What can hang from each mark:
j_671: j_270
j_370: j_212 j_267 j_671
j_267: j_270 j_370 j_674
j_270: j_212 j_671
j_674: j_212 j_267 j_671

Each row was made from one small tree. Brackets hold a mark, then the marks that hang from it, in the order of their numbers. Every link used is in the known rows. Write each row's tree.
Known rows:
(j_267 (j_270 j_212) (j_674 j_671)): [ 2.65  1.03  1.38  0.04  0.73 -2.01  1.51 -3.17  1.80  3.05 -1.93  1.54
  1.51  3.06 -0.87 -0.72  1.87  1.20  0.03]
(j_370 j_212 (j_267 j_270 j_674) j_671): [-1.83 -0.57  0.26  0.23 -1.28 -0.55  0.28 -1.51 -1.17 -1.15 -2.68 -1.12
  1.09  0.16 -0.90 -0.67 -0.52 -0.79 -0.54]
(j_671 j_270): [ 5.68  0.34 -2.46 -0.84 -0.28 -0.50 -1.56  0.55  1.15 -0.31  4.86 -0.13
 -1.58  1.59 -3.30 -0.89  0.11  0.25 -2.30]
(j_671 (j_270 j_212)): [ 3.17 -1.44 -0.21  0.51 -0.41 -2.20  1.88 -1.25  1.48 -0.04  3.07 -0.76
 -0.74  2.16 -2.28 -2.04  1.06  0.13  1.02]
(j_674 j_212 (j_267 j_270 (j_370 j_671))): [-6.81 -1.92  2.88 -0.83 -1.31  0.56  1.06 -0.68 -2.16 -0.12 -0.97 -1.90
  0.05 -3.46  3.06  0.02 -2.02  0.78  1.53]
(j_267 j_270 (j_370 j_671) j_674): [-2.12 -0.88 -0.25 -0.59 -1.14  2.14 -0.23  0.26 -1.44 -0.25 -3.51  0.17
  0.53  2.12  0.10  1.14  0.46 -1.11 -3.18]
(j_270 j_671): [ 3.79  2.92 -1.05  0.03 -1.67 -0.62 -0.76 -0.92  0.43 -0.65  4.39  1.41
 -1.97 -1.36 -1.76 -0.42 -1.60  0.96 -3.47]
(j_674 j_212 j_267 j_671): [-1.14  2.53  0.03  0.88  1.82 -0.60 -2.30  0.70  0.44  2.40  2.71 -0.09
 -0.67 -1.69  1.02 -0.03 -2.96  2.45  1.60]
(j_270 j_212): [ 0.53  0.02  0.87  1.55 -1.52 -3.55  2.11 -1.59  1.49  0.16  2.68 -0.72
 -0.79  1.80 -1.17 -1.12 -2.41  2.37  1.39]
(j_267 (j_270 j_212) j_674): [ 2.04 -0.07  2.52 -0.49 -2.44 -2.33  3.69 -2.97  1.71 -0.03 -1.72  1.23
 -0.07  2.03 -1.44 -0.53  0.40  0.82  1.26]
(j_270 j_212 j_671): [ 1.10  0.78  1.00  1.14 -1.98 -2.42  2.65 -2.67  0.50 -0.29  2.38  0.91
 -1.21 -0.86 -0.74 -1.38 -0.72  0.80 -0.06]
(j_370 j_212 j_267 j_671): [-2.90 -0.55 -1.64  2.28 -0.45 -1.66 -1.39 -0.14 -1.31 -1.01  1.71 -2.89
  0.45  0.21 -0.66 -0.89 -3.43  0.45 -0.35]
(j_674 j_212): [-0.08  2.88 -1.08 -0.33 -1.80 -3.01 -0.02  2.46  2.61 -2.36  5.80  1.00
 -2.04 -0.72 -0.88  0.59 -3.01  3.55  2.17]
(j_267 (j_370 j_212 j_671) j_674): [-3.78  0.45 -1.04  1.28  0.09  1.71 -2.88  1.41 -1.24 -2.91 -2.45  0.23
  1.92  2.54  0.26  1.34 -0.52 -3.55 -1.16]
(j_674 j_212 (j_267 (j_370 j_671))): [-8.00 -1.24  0.67  1.46 -0.47  1.67 -0.64  2.15 -2.67 -0.84 -0.54 -2.18
 -0.75 -2.27  3.23  0.71 -3.08  0.11  1.50]
(j_370 j_212): [ 2.72  2.83 -0.32 -0.11 -0.65 -3.71 -1.93 -0.97  2.08 -1.92  5.19  0.56
  0.40  0.38 -2.42 -0.31 -3.42  0.41  0.07]
(j_370 j_212 (j_267 j_674) (j_671 j_270)): [-0.28 -1.67 -2.96  1.72  0.38  2.20 -1.67  1.62 -1.60 -1.87 -2.00 -1.52
  0.61  1.72 -1.78 -1.01  1.84 -3.48 -0.83]
(j_370 j_212 (j_671 j_270)): [ 0.19  0.44 -1.64  0.46  0.40 -1.77 -2.74 -1.47 -0.27 -1.16  4.04 -0.82
  1.60  1.54 -2.72 -2.50 -0.16 -2.37 -1.39]
(j_674 j_212 (j_267 j_270 j_370) j_671): [-1.41 -0.06  1.62 -1.95  2.04  0.02 -0.40  0.11 -0.04  2.11  0.52 -0.13
  0.51 -3.10  2.57  0.79 -0.30  1.84  1.34]
(j_267 (j_370 j_212 (j_671 j_270)) j_674): [-1.30 -0.97 -2.46  0.33  1.15  2.96 -3.04  1.98 -1.56 -2.92 -2.33  0.22
  2.05  2.82 -0.82  0.08  3.05 -5.63 -1.45]
(j_674 j_212 (j_267 j_370) (j_671 j_270)): [ 0.01 -0.78 -1.64 -0.55  3.93  2.76 -2.32  3.31 -0.50  1.55  1.00 -0.56
 -0.25 -1.33  1.65  0.36  2.15 -0.99  1.05]
(j_674 j_212 (j_267 j_370)): [-3.16 -0.39  0.81 -0.12 -0.48  1.13 -0.06  2.98 -0.30 -1.41  0.98 -0.88
 -1.78 -2.89  2.38  1.69 -2.90  0.75  2.65]

Which tree is each row?
[ 0.98  1.18 -1.56 -0.95  0.52 -0.27  0.80  3.03  1.84  0.81 -0.55  0.82
 -0.92 -0.70  0.29  1.07  1.41  3.31  1.58] : (j_370 (j_267 j_270 (j_674 j_212 j_671)))
[-3.47 -0.33 -2.22  1.81 -0.46  3.63 -1.96  2.94 -1.87 -1.05 -2.95 -0.33
 -0.41  3.43  0.39  1.69 -0.51 -1.53 -3.22] : (j_267 (j_370 j_671) j_674)
[-1.07 -3.94  4.68 -0.76 -0.74 -0.73  3.91 -3.84 -1.11  1.43 -2.58 -2.09
  0.35 -1.66  1.71 -0.48 -1.19  0.05  1.61] : (j_674 (j_267 (j_270 j_212) j_370))
[ 2.97  2.76 -3.90 -0.29  2.08  1.05 -2.57  3.96  2.14 -0.05  2.01  2.65
 -0.49  2.24 -1.36  0.50  3.68 -0.13  0.48] : (j_267 (j_674 j_212 (j_671 j_270)))
[ 1.98  1.48 -3.29  0.83  2.62  3.21 -3.48  3.56  0.37  1.21 -1.58  1.46
  0.04  3.61 -0.06  2.53  1.14 -0.47 -3.23] : (j_267 j_370 (j_674 j_671))
[-0.30 -0.62  1.48  0.06  0.95  0.51 -1.87 -0.60 -0.92 -1.22  0.13 -1.19
  0.84 -1.95  0.72  0.90 -3.22 -2.33  0.41] : (j_674 (j_267 (j_370 j_212)))
[ 0.67 -1.22  0.81 -0.24  1.66  0.11  1.50 -0.88  0.84  2.16 -4.09  1.18
  1.97  2.96  0.72  0.71  3.25 -0.20  0.12] : (j_267 (j_270 j_212) j_370 (j_674 j_671))
[ 0.95 -0.94  4.04 -0.01  1.35 -2.34  1.44 -6.10 -0.26  5.46 -0.78 -1.38
  1.30 -0.58  0.25 -2.16 -1.30  1.83  0.78] : (j_674 (j_267 (j_270 j_212)) j_671)
[ 0.10  0.43  0.08  0.36  3.95  0.68 -4.39 -0.76 -0.97  1.75  0.24 -0.87
  2.04 -0.88  1.10  0.56 -1.79 -1.92 -0.69] : (j_674 (j_267 (j_370 j_212)) j_671)
[ 4.01  0.63  1.10 -2.17 -1.51 -2.74  1.67 -3.00  0.40 -1.53  2.65  0.24
 -0.01 -4.76 -1.13 -1.20 -0.15  0.41 -0.87] : (j_370 j_212 (j_267 (j_270 j_671)))
[ 1.90  3.64  1.02 -2.55 -3.21 -0.83  1.88  0.14  1.73 -2.94  1.10  4.38
 -1.36 -3.15 -0.38  0.70  1.68  0.63  0.51] : (j_267 (j_270 j_671) (j_674 j_212))
[ 0.52 -2.08  5.18 -0.29 -1.76 -2.67  3.68 -6.07 -0.15  2.33 -0.63 -1.60
  0.06 -1.73 -0.07 -1.85 -2.65  1.36  1.71] : (j_674 (j_267 (j_270 j_212)))
[ 2.22  0.26 -5.05  0.61  2.37  2.53 -1.26  5.87  1.22  0.03  0.10  0.36
 -1.63  0.98 -0.60  0.73  4.02  0.81  1.36] : (j_370 (j_267 (j_674 j_212 (j_671 j_270))))
[ 1.31 -2.72  1.76  0.43 -2.07 -0.82  5.06 -0.97  0.65  0.08 -3.25 -1.08
 -0.94  0.64 -0.69 -0.35  0.77  1.70  1.68] : (j_370 (j_267 (j_270 j_212) j_674))
[-4.66 -3.03  2.12  0.82 -1.69  0.48  3.07 -1.66 -1.34 -0.09 -5.18 -0.58
  1.50  2.69  1.23  0.07  1.55 -1.15  0.09] : (j_267 (j_270 j_212) (j_370 j_671) j_674)
[ 2.01 -1.68  1.88  0.02 -2.61  0.18  5.66 -2.22 -0.37 -0.31 -3.88  0.59
 -1.35 -2.02  0.06 -0.59  2.45  0.27  0.35] : (j_370 (j_267 (j_270 j_212 j_671) j_674))
[ 1.68  1.00 -1.10 -0.09  2.88  0.70 -2.53  1.00  0.29  2.37  3.18 -0.23
 -0.49 -1.06 -0.12 -1.26  0.74  0.34  1.21] : (j_674 j_212 j_267 (j_671 j_270))
[-4.11 -0.09 -0.78  0.98  0.35 -0.94 -2.60  0.24 -0.90 -1.95  1.51 -1.22
  1.84  1.12  0.35  0.14 -2.26 -1.59 -1.03] : (j_267 (j_370 j_212 j_671))
[-0.44  1.85 -3.75  1.36  1.35  1.17 -1.11  5.55  1.19  0.10  0.11  0.42
 -1.71  0.56  0.48  1.74  0.47  2.88  1.53] : (j_370 (j_267 (j_674 j_212 j_671)))
[-5.66  0.00  0.07 -1.08 -1.95  0.80  0.98  2.50 -0.26 -2.43 -2.33  1.10
  0.22  0.20  1.85  1.35  1.05  0.13  1.01] : (j_267 j_270 (j_370 j_671) (j_674 j_212))
[ 3.28  0.97 -1.33 -1.76  1.97  1.74 -1.71  0.85  0.89  1.99 -1.79  1.91
  0.88  2.31 -0.27  1.85  2.40  0.00 -3.23] : (j_267 j_270 j_370 (j_674 j_671))
[-0.13 -3.11  4.84 -0.89 -1.26  0.51  4.29 -4.84 -2.08  0.94 -2.77 -0.56
  0.22 -4.25  2.30 -0.88  0.76 -1.52  0.25] : (j_674 (j_267 (j_270 j_212 j_671) j_370))
[ 3.87  0.79  3.28 -1.97 -1.90  0.13  0.82 -5.10 -1.56  1.56  0.94  0.65
 -1.33 -4.77 -0.48 -1.20 -1.76  0.09 -3.18] : (j_674 (j_267 (j_270 j_671)))
[ 1.35  0.90 -4.10 -0.75  3.10  3.24 -2.56  6.22  1.53 -1.01  0.01  2.43
 -0.22  2.07  0.40  1.92  5.31 -1.75  0.54] : (j_267 j_370 (j_674 j_212 (j_671 j_270)))
